Each row comes from the steps of one path. Every step used is in the known rows, and no mark comes twice. Write the path behind each row, first mark first.
In the rows, zero is written as 128.
Known rows
duga/riti/vukilub/korot: [103 165 124 136 129 110 154 185 130 137 106 100 132 106  53 145  99 117
  89 108 107 137 100  47 125 121 177 132 151 150]
nodi/dezek/lupov/vukilub: [106 117 125 140  90  95 155 158  96 149  83 123 171 124 121 179 115 131
  95  91 129 111 135  89 114  97 189 122 136 178]
nodi/vibid: [110 115 131 129  81 102 113 171 112 147 105 167 154 126 100 137 101 120
  96  84 120 119 114  80 117 136 199 121 147 135]
babek/nizodu/vukilub/lupov: [112 134 119 127  87  93 142 159 111 140  96 129 145 110  82 137 114 131
  88 111 101 121 113 103 147 151 109 113 143 152]
lupov/vukilub/godos: [103 128 114 118 105 108 120 162 116 144  77 111 147 124  65 175 112 134
  67  97 117 103 125  94 103  96 188 135 137 165]
nodi/dezek/lupov/vukilub/korot: [100 128 119 131 103  96 155 168  98 150  74 116 157 111  91 172 104 137
 102  95 127 122 142  87 108 102 229 109 151 190]
babek/nizodu/vukilub/lupov/dezek: [113 125 118 135  67  95 131 160 122 147  54 134 147 109  74 156 120 136
  78 108  90 117 120 115 155 142 139 133 143 157]
vibid/godos/duga: [120 120 122 134  46 102  80 171 141 148 106 127 142 113  83 151 100 110
  91  89 122  94 120  99  97  82 114 137 139 146]
nodi/sabi: [109 130 130 130  71 106 140 172 126 145 140 180 143 126 100 106 104 113
  87  76 122 119 111  89 110 121 173 118 133 146]
nizodu/babek: [117 126 120 135 103 106 129 168 127 145 108 139 155 133  85 130 118 101
  81  97 111 130 116  80 128 127 139 117 140 161]
godos/duga: [120 119 121 130  70 105 115 165 130 151 107 146 152 132  88 131 104 111
 110 109 123 113 132  93 114  94 113 127 142 145]
babek/nizodu: [120 133 115 117  92 102 131 151 112 141 106 161 144 109  98 140 103 104
  80  96 110 119 117  74 128 139  81 121 142 117]
duga/riti/vukilub/lupov: [105 152 126 145 115 102 164 184 124 132 114  87 140 114  55 168 122 139
  96 113 104 124 116  70 136 125 148 143 147 172]
godos/vibid: [118 139 115 113  96  99 138 155 128 157 135 127 157 130  67 146 101 116
  87  88 105 135 124  88 111 129 134 130 156 171]
korot/vukilub: [117 147 131 130  77 104 137 163 127 136 100 120 139 130  86 136 122 106
  80  97 125 132 121  70 105 134 140 119 137 148]
korot/vukilub/lupov: [115 148 130 131  73  96 145 169 121 137 100 101 133 125  59 149 132 134
  84 107 123 132 145  92 110 144 160 119 148 179]
vukilub/godos: [107 129 118 120  95 105 119 166 125 147 116 140 140 121  74 156 111 134
  72 102 119 111 102  94  99 110 151 128 135 157]
dezek/lupov/vukilub/korot: [102 136 112 126 105 103 150 162  94 153  82 121 149 104  57 158  98 134
 103  99 126 128 136  95 108 111 228 109 156 192]
vibid/riti/vukilub: [117 154 127 141  85 104 141 185 136 141  98 105 142 112  86 139 110  96
  97  94 110 137  96  49 115 127 128 137 131 175]
dezek/lupov/vukilub/godos: [103 126 114 128  99 105 137 157 100 146  93 124 158 117  68 181 114 150
  81  98 122 100 118 108 100  93 200 123 136 190]
nodi/vibid/riti/vukilub: [113 140 136 141  78 103 120 198 131 141  86 126 150 117  96 134 106 107
 102  78 108 128  92  49 118 138 197 135 135 160]
nodi/dezek/lupov: [111 116 128 141  83  94 154 164 108 151 125 149 164 121 127 160 113 131
 105  95 132 120 111  88 110 108 143 111 135 170]
lupov/vukilub/nizodu/babek: [107 128 114 127 110 108 139 169 103 136  18 130 154 127  46 161 119 112
  86 100  98 121 146  82 127 116 161 133 157 171]
duga/riti: [107 142 123 130 118 105 136 165 126 139 116 145 140 121  87 156 102 122
  67  92 118 122 111  55 122 115 119 133 136 138]
nizodu/vukilub/korot: [102 145 121 130 101 103 137 172 126 150  99 133 138 115  71 116  97 115
  96 105 116 146  94  80 120 130 188 103 144 165]
vukilub/lupov: [109 126 120 129  89  95 145 167 114 147 120 128 140 115  65 156 121 134
 100 109 119 127 140 103 117 133 149 121 150 183]
lupov/vukilub: [108 130 116 126  99 106 137 157 108 145  81 118 154 124  85 158 109 108
  81  92 119 122 144  82 118 109 174 133 141 154]
duga/riti/vukilub/nizodu: [103 157 126 138 116 112 166 177 117 125  67 127 137 110  49 163 113 123
  98 108 101 127 101  45 125 116 115 149 150 135]
dezek/lupov/vukilub/godos/duga/riti: [104 128 117 132 108 107 119 169 115 141  84 115 156 128  60 188 102 167
  82 102 120  75 122  96 112  57 165 137 136 175]
dezek/lupov/vukilub: [108 127 116 135  93 104 152 150  92 148  93 125 162 117  88 165 109 130
  98  96 127 118 132  96 116 105 179 120 141 183]
korot/vukilub/godos/duga: [118 139 131 124  61 108 102 176 144 140  86 113 137 143  63 143 121 133
  82 111 125  98 119  91  92  91 141 125 136 149]
korot/vukilub/lupov/dezek: [115 136 131 138  52  98 133 171 132 145  57 105 135 123  51 167 140 135
  76 104 109 126 153 106 121 134 189 138 147 184]
korot/vukilub/godos: [111 149 130 124  82 106 122 169 135 136 100 117 131 133  64 152 127 131
  62 101 125 116 109  82  91 119 160 121 134 152]
vibid/godos/duga/riti/vukilub/nizodu: [109 146 126 145  71 111 111 190 139 126  57 103 133 104  43 174 105 123
 102 100  99  90 103  62 110  75  97 165 151 133]
godos/duga/riti/vukilub/korot: [108 153 123 138 108 112 133 192 139 140  96  99 137 117  49 138  96 124
 113 118 107 122 112  55 127  92 161 135 153 146]

Write each row's path
[119 152 121 136  68  94 143 189 150 157  72  74 148 111  27 175 124 135
  98  91  76 138 130  99 125 131 171 164 156 234] -> godos/vibid/riti/vukilub/lupov/dezek
[115 151 117 106  98  97 112 176 149 156 112 117 139 124  47 163  99 132
  63  75 102 122  97  83  90 120 134 139 143 207] -> vukilub/godos/vibid/riti
[103 128 115 128  93 104 162 153  82 141  47 150 155 106  55 177 110 136
 111 100 119 117 144  97 109 107 166 126 155 184] -> dezek/lupov/vukilub/nizodu
[111 153 126 135  89 107 126 189 143 141  96  98 137 115  68 152 114 116
  81  96 109 121  80  64 100 114 142 142 125 183] -> vibid/riti/vukilub/godos
[107 144 120 117 103 100 124 164 140 156 119 111 158 138  59 141 106 138
  72  91  99 123  80 105 109 117 159 125 141 180] -> nizodu/vukilub/godos/vibid
[102 156 125 139 120 112 139 179 134 132 109 100 141 121  61 165 116 132
  70 108 106 109  79  58 115 102 145 146 131 145] -> duga/riti/vukilub/godos
[115 146 129 151  73 109 102 188 150 133 101  85 143 114  71 162 105 113
  89  95 107  91  95  61 116  75 109 157 137 133] -> vibid/godos/duga/riti/vukilub
[112 153 133 126  89 107 104 180 150 130  89 107 131 144  56 159 113 142
  63 104 122  92 112  70 102  84 128 138 133 141] -> korot/vukilub/godos/duga/riti
[117 161 116 105 100  94 107 168 145 148  94 118 143 121  63 148  94 129
  51  76  82 116  70  81 118 139  93 129 135 176] -> babek/nizodu/vukilub/godos/vibid/riti
[110 147 116 118 103 101 133 162 116 143  92 143 135 103  79 115  91 110
  84 102 104 134  95  77 135 148 139 102 148 131] -> babek/nizodu/vukilub/korot
[109 143 123 136  88 110 165 174 113 134  66 131 143 111  55 148 119 108
 119 115 102 134 110  69 113 123 128 138 153 147] -> riti/vukilub/nizodu
[111 142 126 146  95 103 145 189 134 137 100  82 145 125  52 159 119 144
 116 124 107 107 130  81 136  96 128 146 149 168] -> godos/duga/riti/vukilub/lupov
[111 152 113 102 105  99 113 172 137 153  71  89 148 129  40 182 100 134
  54  71  97 111 122  85  96 107 178 149 143 215] -> lupov/vukilub/godos/vibid/riti
[104 134 124 138  87  95 147 168 121 147 109 116 148 124  76 137 120 136
  97 111 111 131 113 105 131 136 156 114 140 183] -> nizodu/vukilub/lupov
[112 129 119 130 101 108 136 171 116 137  57 159 146 124  53 139 119 111
  90 103 104 129 124  79 122 128 119 123 155 161] -> vukilub/nizodu/babek
[113 141 123 143 103 113 158 183 118 132  57 121 151 121  51 136 130 106
 108 116  90 134 108  70 131 125 135 132 156 159] -> riti/vukilub/nizodu/babek
[104 132 118 123 109 110 103 173 132 139  63 106 146 135  58 183 101 147
  67 104 114  80 131  83 115  62 160 149 137 148] -> lupov/vukilub/godos/duga/riti
[114 130 135 135  63 107  86 211 147 143  71 119 147 128  72 141 104 132
 105  95 107  92  88  72 107  97 193 141 135 165] -> nodi/vibid/riti/vukilub/godos/duga
[106 128 119 119 104  93 141 162 110 156  95  97 177 135  77 199 112 159
  81  84 108  98 125 112  96  87 206 130 148 209] -> nodi/dezek/lupov/vukilub/godos/vibid
[119 172 127 107  84  97 112 181 157 145  96  90 132 133  41 158 112 132
  51  74 104 126 101  72  83 130 140 134 139 204] -> korot/vukilub/godos/vibid/riti
[114 149 119 119 102 107 142 172 138 151 127  87 158 130  45 157 114 128
  89 101  92 121  90  91 103 115 164 142 150 179] -> riti/vukilub/godos/vibid
[111 119 133 138  67 103  60 188 141 137  91 141 147 117  85 164  89 131
  76  72 116  74 105  72 113  86 170 147 143 124] -> nodi/vibid/godos/duga/riti
[109 144 124 139  97 114 144 187 128 129  53 125 141 123  47 158 108 129
 121 119 101 110 117  59 126  89  96 153 152 131] -> godos/duga/riti/vukilub/nizodu
[113 143 125 147 109 116 140 195 136 127  44 115 150 134  39 146 119 118
 110 117  88 110 113  57 143  92 104 147 155 151] -> godos/duga/riti/vukilub/nizodu/babek
[108 164 122 124 132 108 143 179 143 142 127  81 151 128  37 173 110 141
  68  95  88 115  82  67 114 107 149 153 147 171] -> duga/riti/vukilub/godos/vibid
[108 135 110 113 106 101 139 155 107 157 110 104 168 127  42 186 106 154
  80  87 108 104 121 117  98  98 200 129 153 210] -> dezek/lupov/vukilub/godos/vibid
[115 131 123 135  75 113 120 185 140 145  98 102 150 132  66 143 116 128
 114 124 109  98 102  95 105  80 144 139 137 151] -> riti/vukilub/godos/duga
[109 140 123 135  94 112 139 176 130 142 109 105 147 121  69 151 121 123
  93 113 111 118  85  84 106 110 165 135 135 157] -> riti/vukilub/godos
[108 132 121 127 101 108 102 177 142 140 109 134 139 131  64 166 101 146
  72 108 118  86 106  79 109  74 119 140 133 142] -> vukilub/godos/duga/riti
[110 157 121 115  97  97 113 178 152 155 105 105 146 131  59 143  99 133
  61  77  95 125  74  87 103 121 143 131 133 206] -> nizodu/vukilub/godos/vibid/riti
[113 132 125 136  72 104  86 174 147 139 106 120 136 114  79 164  95 119
  72  84 118  85 111  71 109  76 102 149 135 135] -> vibid/godos/duga/riti
